Each row comes from the steps of one walk. Every step used is in the known rows, and no mark comes twice. Write the walk behind each row, first mark first.
Known rows:
Q -> Z -> R -> H -> N -> X: 1.70 -0.28 -1.84 3.09 -0.27 2.83 3.96 -4.74 -3.35 -2.02 -4.04 3.70 0.78
 0.61 -1.68 2.33 -2.54 -0.56 2.86 -0.37 -2.29 -1.38 2.72 0.24 -0.58
R -> Z -> N -> X: 2.06 -1.37 -2.26 1.93 1.19 -0.26 4.77 -1.22 -0.73 -1.48 -3.42 0.75 2.80
 -1.15 -1.75 -0.60 -1.62 -0.13 0.89 0.26 -2.64 0.56 -0.19 0.05 -1.85
R -> Z -> N: -0.18 -2.21 -0.87 1.49 -0.17 0.73 1.87 -0.90 -0.84 -1.34 -2.65 0.43 1.91
 -0.74 -2.41 -1.36 -3.32 0.13 0.00 0.34 -0.92 2.46 -1.87 -0.69 -1.19
H -> X -> R: 0.03 2.82 -2.47 0.86 -1.30 2.01 0.34 -3.32 3.24 -1.32 1.00 0.35 -0.81
 2.58 -1.39 1.62 -1.71 -0.01 1.35 0.92 0.02 0.58 -1.72 1.32 1.36
Q -> Z -> R: 0.66 -2.05 1.03 2.12 -0.55 2.13 2.06 -1.12 -4.06 -1.22 -2.33 0.95 0.30
 0.76 -1.49 1.88 -2.32 0.05 -1.70 2.00 -0.94 1.25 0.97 0.93 0.33
H -> Q -> Z -> X -> N: -1.70 1.20 0.73 3.27 -0.11 1.40 1.25 -1.30 -4.43 0.06 1.64 -0.23 -3.28
 0.63 -1.15 -2.22 -3.81 2.15 -0.18 -1.02 -0.86 -1.05 0.27 -2.46 0.56
N -> X -> R: 2.93 1.57 -2.69 1.94 0.38 -0.38 3.65 -2.42 1.76 0.05 -0.34 0.55 -1.00
 1.91 0.61 0.63 0.52 -0.61 2.76 0.25 -1.40 -2.04 0.25 1.42 -0.06
R -> X: 0.39 0.75 -1.07 0.41 1.51 0.57 1.73 0.02 1.30 -0.67 -1.24 -1.14 1.52
 -0.81 0.34 1.32 0.30 0.87 1.49 0.60 -1.08 -1.36 1.95 0.60 -0.73
Z -> N: 0.51 -1.20 -0.19 0.74 0.17 -0.87 1.25 0.15 -0.57 -1.70 -1.40 0.62 0.88
 -0.41 -0.58 0.50 -1.84 1.37 -1.45 0.00 -1.23 0.64 0.90 1.06 0.18
H -> R -> X -> N -> Q: -1.70 -1.73 -2.38 3.69 2.13 2.75 1.80 -1.88 2.80 0.23 0.25 -1.65 -0.38
 2.49 0.93 -0.89 -3.56 0.33 0.54 -0.15 -1.77 0.21 1.55 -2.26 -2.48
X -> R -> H: 2.84 2.09 -2.89 0.67 -0.74 0.93 0.50 -4.37 3.48 0.07 -0.55 1.22 -1.42
 2.22 -0.40 0.64 -0.74 -1.51 3.31 -0.02 -0.21 -1.06 -1.67 0.92 1.47
N -> X -> Z: 1.75 0.01 -1.71 3.19 0.52 -0.58 3.72 -0.11 -0.23 0.12 -0.42 -1.83 0.41
 1.94 0.65 -1.04 1.27 -1.72 1.21 0.78 -2.96 -2.87 -1.16 -0.48 0.72
N -> X: 1.86 0.74 -1.36 0.51 1.49 -1.07 3.02 -0.37 0.04 -0.10 -0.77 0.11 0.90
 -0.46 0.61 0.66 1.61 -0.23 0.92 -0.09 -1.53 -1.86 1.51 0.65 -0.69
H -> R: -0.52 -1.39 -0.93 0.72 -1.29 1.93 -0.66 -1.26 0.20 -0.46 -0.18 2.23 0.00
 1.82 -0.89 -0.13 -2.78 0.47 -0.61 -1.08 -0.19 1.36 -1.55 -0.37 -0.23
H -> Z -> R -> X -> N -> Q: -2.69 -2.24 -3.38 5.96 1.88 4.29 2.45 -2.06 -0.37 -1.69 -2.18 -3.06
 -0.64 0.38 1.27 0.87 -3.37 -1.13 1.74 1.56 -3.48 -0.64 1.08 -2.66 -1.90
Q -> Z -> R -> X -> H: 0.84 -1.41 -2.58 2.48 -0.26 2.56 5.44 -1.38 0.14 -1.48 -2.91 0.38 0.41
 1.03 -1.47 3.44 -2.00 1.35 -0.57 1.86 -2.22 -0.69 1.08 1.95 -0.36
Q -> Z: 0.93 -1.44 2.30 1.04 -0.16 1.27 1.25 -0.82 -1.79 -0.10 -0.51 1.55 -1.04
 0.15 -2.08 0.08 -1.52 -0.17 -1.63 -0.01 -0.24 1.54 0.79 0.30 -0.05
X -> Z: -0.33 -0.68 -0.26 2.53 -0.74 0.57 0.72 0.03 -0.21 0.34 0.41 -2.10 -0.64
 2.35 -0.12 -1.63 -0.27 -1.56 0.24 0.88 -1.28 -0.98 -2.75 -1.20 1.21
H -> R -> Z -> Q: -1.57 -3.79 -2.34 0.80 -2.05 3.33 3.48 -4.52 -0.15 0.48 -0.83 2.05 2.68
 0.59 -2.31 -3.04 -4.16 -1.69 -0.62 -1.04 -1.45 1.93 -3.36 -2.23 -1.54
X -> H: -0.33 -0.18 -2.49 0.00 -1.10 -0.11 1.63 -0.31 3.06 0.77 0.87 0.71 -1.53
 0.84 -0.22 0.21 -0.13 0.43 -0.36 -0.62 -0.30 -0.46 -1.48 0.26 0.11
N -> Q -> Z -> R -> X -> H: 0.66 -3.18 -2.48 4.40 1.06 3.60 6.45 -1.92 1.39 -0.80 -1.76 -0.09 -0.06
 0.18 -0.97 3.21 -2.61 -0.05 -2.37 2.72 -3.28 -0.83 2.98 1.41 -1.61
R -> H: 1.67 1.11 -1.55 -0.95 0.28 0.22 -0.24 -2.24 1.53 -0.13 -0.77 1.04 0.42
 -0.04 -0.48 0.62 0.27 -0.89 1.43 -0.48 -0.38 -0.77 -0.32 0.02 0.95
H -> Z: -1.25 -1.23 -0.34 2.07 -1.40 2.32 -0.93 -1.12 -0.75 -1.05 -0.72 1.32
 -1.78 -0.81 -0.73 -0.32 -1.48 -1.27 0.83 -1.15 -1.34 0.77 -2.29 -1.39
 0.13
X -> Z -> R -> H: 1.09 -0.25 -3.21 2.53 -0.95 1.61 1.55 -2.26 -0.89 -0.72 -2.42 -1.72 1.50
 2.91 0.17 0.88 -0.91 -2.15 1.63 2.39 -2.30 -2.23 -2.98 -0.30 2.55
Q -> Z -> X -> R -> H -> N: 1.10 1.30 -0.63 4.54 -1.05 3.97 1.76 -5.36 -0.75 0.56 -0.86 3.53 -2.81
 1.31 -3.40 -0.02 -4.41 -0.56 4.09 -0.42 -0.41 -1.44 0.63 0.00 0.93
N -> Q -> Z -> R: 0.73 -3.95 1.06 4.20 0.94 3.14 3.49 -1.73 -3.06 -0.58 -1.30 0.48 0.11
 0.02 -1.02 1.61 -2.64 -1.04 -3.53 2.68 -2.13 1.12 2.82 0.48 -1.13
R -> Z: -0.57 -0.77 -0.65 0.70 -0.47 1.54 0.49 -1.12 -0.37 0.43 -1.26 -0.05 0.95
 -0.47 -1.70 -1.69 -1.47 -1.29 1.35 0.30 0.10 1.85 -2.70 -1.74 -1.51
H -> N: -2.75 -0.07 0.19 1.46 -1.41 1.36 -0.92 -1.23 -0.89 -0.38 -0.20 1.27
 -1.03 0.29 -0.51 -0.76 -2.15 0.52 1.99 -1.45 0.80 0.19 0.59 -1.41 -1.24
N -> Q -> Z: 1.13 -3.40 2.50 3.15 1.12 2.44 2.37 -1.33 -0.76 0.58 0.60 1.03 -1.20
 -0.47 -1.64 -0.42 -1.90 -1.57 -3.24 0.82 -1.67 1.56 2.64 -0.07 -1.33

Which walk is each row?
-3.03 -2.10 -1.89 3.64 -1.21 2.40 1.99 -2.20 3.29 0.89 1.64 1.36 -2.72
 0.41 -0.59 -0.71 -2.71 -0.38 -0.23 -1.37 -0.61 -0.37 0.81 -1.61 -2.24 => X -> H -> N -> Q
-0.80 -4.49 -0.44 4.99 0.24 2.53 1.58 -1.42 0.04 -2.06 -1.18 1.44 -1.05
 -1.87 -0.94 -0.14 -3.94 -1.40 -2.51 -0.10 -3.67 1.38 0.41 -0.78 -0.89 => H -> Z -> N -> Q
2.27 1.40 -1.26 1.77 -2.96 2.21 0.94 -6.49 0.18 -1.13 0.12 3.61 -3.88
 1.89 -2.39 0.37 -3.75 -0.35 1.41 -1.53 -1.21 -0.31 -1.82 0.25 1.80 => X -> R -> H -> Q -> Z
1.52 -2.63 2.07 1.95 0.03 0.50 2.38 -0.53 -2.31 -2.00 -1.78 2.11 -0.31
 0.22 -2.40 0.47 -3.26 0.94 -2.96 0.05 -1.57 1.95 1.56 1.45 -0.02 => Q -> Z -> N
-0.12 -4.07 -0.87 3.58 1.10 1.68 3.02 -1.59 0.42 -0.68 -1.63 -0.16 1.68
 -1.52 -1.81 -1.63 -3.55 -1.21 -1.75 1.33 -2.25 2.61 -0.01 -0.91 -2.54 => R -> Z -> N -> Q
-3.07 -1.93 -4.32 4.77 -0.03 3.62 4.30 -2.42 2.40 -1.27 -1.76 -0.37 0.09
 0.03 0.46 2.25 -3.12 0.77 1.24 1.27 -2.28 -2.19 3.02 -0.19 -2.58 => Z -> R -> X -> H -> N -> Q
0.29 -0.78 -4.29 2.69 -0.90 1.30 3.56 -1.71 2.38 -0.47 -0.62 2.43 -2.14
 -0.56 -0.47 0.47 -0.21 -1.23 1.39 -1.77 -3.32 -1.74 -2.36 -0.40 -0.34 => N -> X -> H -> Z
1.91 -0.71 -0.23 1.47 -1.80 0.92 1.52 -4.23 -2.08 -3.00 -1.68 4.00 -1.36
 -0.62 -2.97 0.67 -4.45 1.49 -1.83 -1.97 -2.76 0.58 0.13 0.65 1.48 => R -> H -> Q -> Z -> N
-1.55 -1.06 -2.90 3.88 3.12 1.89 3.50 -1.15 0.48 -0.56 -1.46 -4.43 1.05
 1.30 2.24 0.85 -1.60 0.22 1.05 2.87 -2.10 -1.23 3.31 -1.42 -2.07 => Z -> R -> X -> N -> Q
-1.10 -2.42 -1.78 0.10 -0.82 1.48 4.19 -3.27 -0.30 1.09 -0.54 -0.07 2.53
 -1.22 -1.47 -2.76 -1.33 -2.10 -0.09 0.08 -1.32 0.65 -1.59 -1.63 -1.34 => R -> Z -> Q
0.89 0.83 -2.54 2.78 0.37 2.87 -0.26 -2.25 -0.49 -0.21 -1.22 2.05 -0.51
 -2.37 -1.51 0.78 -1.31 -1.73 2.77 -0.54 -2.44 -2.13 -1.66 -1.22 1.57 => R -> H -> Z -> X
1.22 -2.25 1.96 4.48 2.57 2.59 3.26 -0.21 -2.34 1.37 0.96 0.33 -0.51
 -2.08 -1.89 -0.19 -1.85 -0.91 -2.82 1.75 -2.05 -0.61 3.44 -0.17 -0.86 => N -> Q -> Z -> X
-1.67 0.04 -2.63 1.47 0.82 1.83 0.71 -1.40 1.69 -0.49 -0.77 -1.16 -0.08
 3.48 0.45 -0.60 -3.22 1.71 2.14 -1.12 -0.46 0.07 -0.23 -1.70 -1.44 => H -> R -> X -> N
-1.44 0.53 -2.95 2.99 -1.29 2.74 1.39 -1.41 -0.93 -2.50 -0.95 -2.50 1.99
 3.16 -1.00 1.87 -1.79 -0.89 -0.32 3.01 -2.05 -0.57 -2.92 0.08 2.33 => H -> X -> Z -> R
-0.78 -3.00 -0.24 4.73 1.99 4.11 3.06 -2.72 0.97 0.00 0.00 -0.13 -1.31
 2.96 -1.19 -0.85 -5.03 0.04 -1.25 -0.24 -1.92 1.58 2.13 -1.94 -2.79 => H -> R -> X -> N -> Q -> Z
2.54 -0.86 -0.74 1.05 -0.36 2.44 2.04 -3.34 -2.56 -1.30 -3.07 1.90 0.85
 0.78 -1.99 2.47 -2.10 -0.76 -0.29 1.44 -1.42 0.24 0.40 0.91 1.15 => Q -> Z -> R -> H
2.18 -1.47 0.58 5.76 1.57 3.19 4.06 -2.56 -0.30 1.44 1.23 0.62 -2.49
 0.44 -2.14 0.05 -2.77 -1.30 -1.07 2.39 -1.88 -0.72 2.38 0.64 -0.20 => N -> Q -> Z -> X -> R
1.26 -0.50 1.76 2.43 1.20 1.54 2.31 0.21 -3.34 0.81 -0.08 1.10 -0.48
 -1.02 -2.24 0.22 -1.53 0.34 -1.19 1.18 -0.99 -0.59 1.70 0.49 0.63 => Q -> Z -> X
0.00 0.54 -3.66 0.32 0.18 0.32 3.33 -0.35 4.33 -0.01 -0.60 -0.34 0.00
 -0.05 0.04 1.71 0.11 1.19 1.19 0.00 -1.29 -2.03 0.27 1.09 -0.55 => R -> X -> H
-2.66 0.48 -3.24 1.85 -1.08 1.79 2.33 -1.50 3.55 -0.53 -0.79 0.79 -1.13
 0.39 -0.51 0.90 -2.04 1.53 3.16 -1.45 -0.53 -1.89 1.02 -0.26 -1.61 => R -> X -> H -> N
-0.79 -4.04 -4.11 5.42 0.56 2.79 4.58 -1.90 4.40 -2.06 -1.63 0.98 -1.00
 -1.85 -1.03 1.50 -3.70 -0.31 -1.08 -0.19 -4.93 -0.65 0.51 0.18 -1.59 => R -> X -> H -> Z -> N -> Q
-1.82 -2.78 -0.81 5.07 -0.03 4.09 4.66 -2.81 2.70 0.03 -0.15 1.75 -2.43
 -0.26 -2.23 0.37 -3.87 0.03 -0.24 -0.71 -2.03 -0.35 3.43 -0.46 -2.98 => R -> X -> H -> N -> Q -> Z
0.97 -3.04 -0.06 4.32 2.17 3.56 4.78 -1.78 -1.90 -1.53 -2.71 -0.71 1.58
 -0.73 -0.95 2.95 -2.34 -0.49 -1.91 3.26 -3.09 -0.29 4.73 1.16 -1.81 => N -> Q -> Z -> R -> X
-1.75 -1.08 -1.70 4.49 2.82 2.37 2.47 -0.81 -0.41 2.44 0.85 -3.42 0.21
 -0.45 -0.71 -3.69 -2.58 -1.48 1.37 1.72 -0.86 0.31 -0.28 -4.02 -2.59 => R -> Z -> X -> N -> Q
-2.07 -3.90 1.62 5.57 -0.54 4.67 2.39 -2.84 -3.95 -1.20 -1.39 1.76 -0.90
 0.29 -1.52 0.82 -4.89 -0.60 -1.54 1.18 -1.28 1.17 3.60 -0.87 -2.09 => H -> N -> Q -> Z -> R
-1.17 -3.17 0.49 4.65 1.59 2.85 3.13 -1.87 -2.83 -0.05 -0.38 -1.84 -1.47
 2.45 -0.08 -0.41 -3.50 -0.81 -2.09 2.17 -1.35 1.59 2.17 -1.65 -1.51 => X -> N -> Q -> Z -> R
-1.35 -0.18 -1.00 3.83 3.52 1.00 1.95 0.34 -0.11 2.07 2.01 -3.19 -0.84
 0.10 0.96 -1.94 -1.00 -0.22 -0.12 1.34 -0.95 -1.72 2.31 -2.43 -1.10 => Z -> X -> N -> Q
1.22 1.95 -1.76 2.70 0.35 0.89 1.70 -1.16 0.35 0.92 0.61 -0.15 -1.08
 1.03 -0.54 -0.01 -1.01 0.34 2.33 1.63 -0.38 -2.35 -0.27 0.89 1.22 => Z -> X -> R
-3.03 -0.31 -2.10 1.34 -2.49 1.52 0.83 -1.65 2.22 0.11 0.67 1.79 -2.40
 1.12 -0.87 -0.44 -2.37 1.02 1.49 -2.03 0.53 -0.53 -1.04 -1.08 -1.09 => X -> H -> N
-1.31 1.63 -1.07 1.82 2.16 0.12 0.78 0.92 -1.18 1.55 0.99 -2.66 -0.78
 0.92 0.80 -1.71 -0.74 1.09 1.88 0.66 0.05 -1.61 0.55 -1.81 0.07 => Z -> X -> N
0.26 0.91 -2.90 5.47 0.53 3.51 1.66 -4.99 2.25 1.37 0.49 1.30 -1.83 0.37
 -0.99 -0.22 -3.27 -1.62 3.97 0.53 -1.25 -2.87 1.88 -0.71 -0.21 => Z -> X -> R -> H -> N -> Q
-1.68 -0.79 -0.37 3.92 -1.31 2.95 2.93 -1.27 -1.16 0.92 0.39 3.04 -2.79
 -0.30 -3.15 -0.27 -3.60 1.26 0.45 -1.15 -0.42 -1.06 0.89 -0.58 -0.51 => Q -> Z -> X -> H -> N
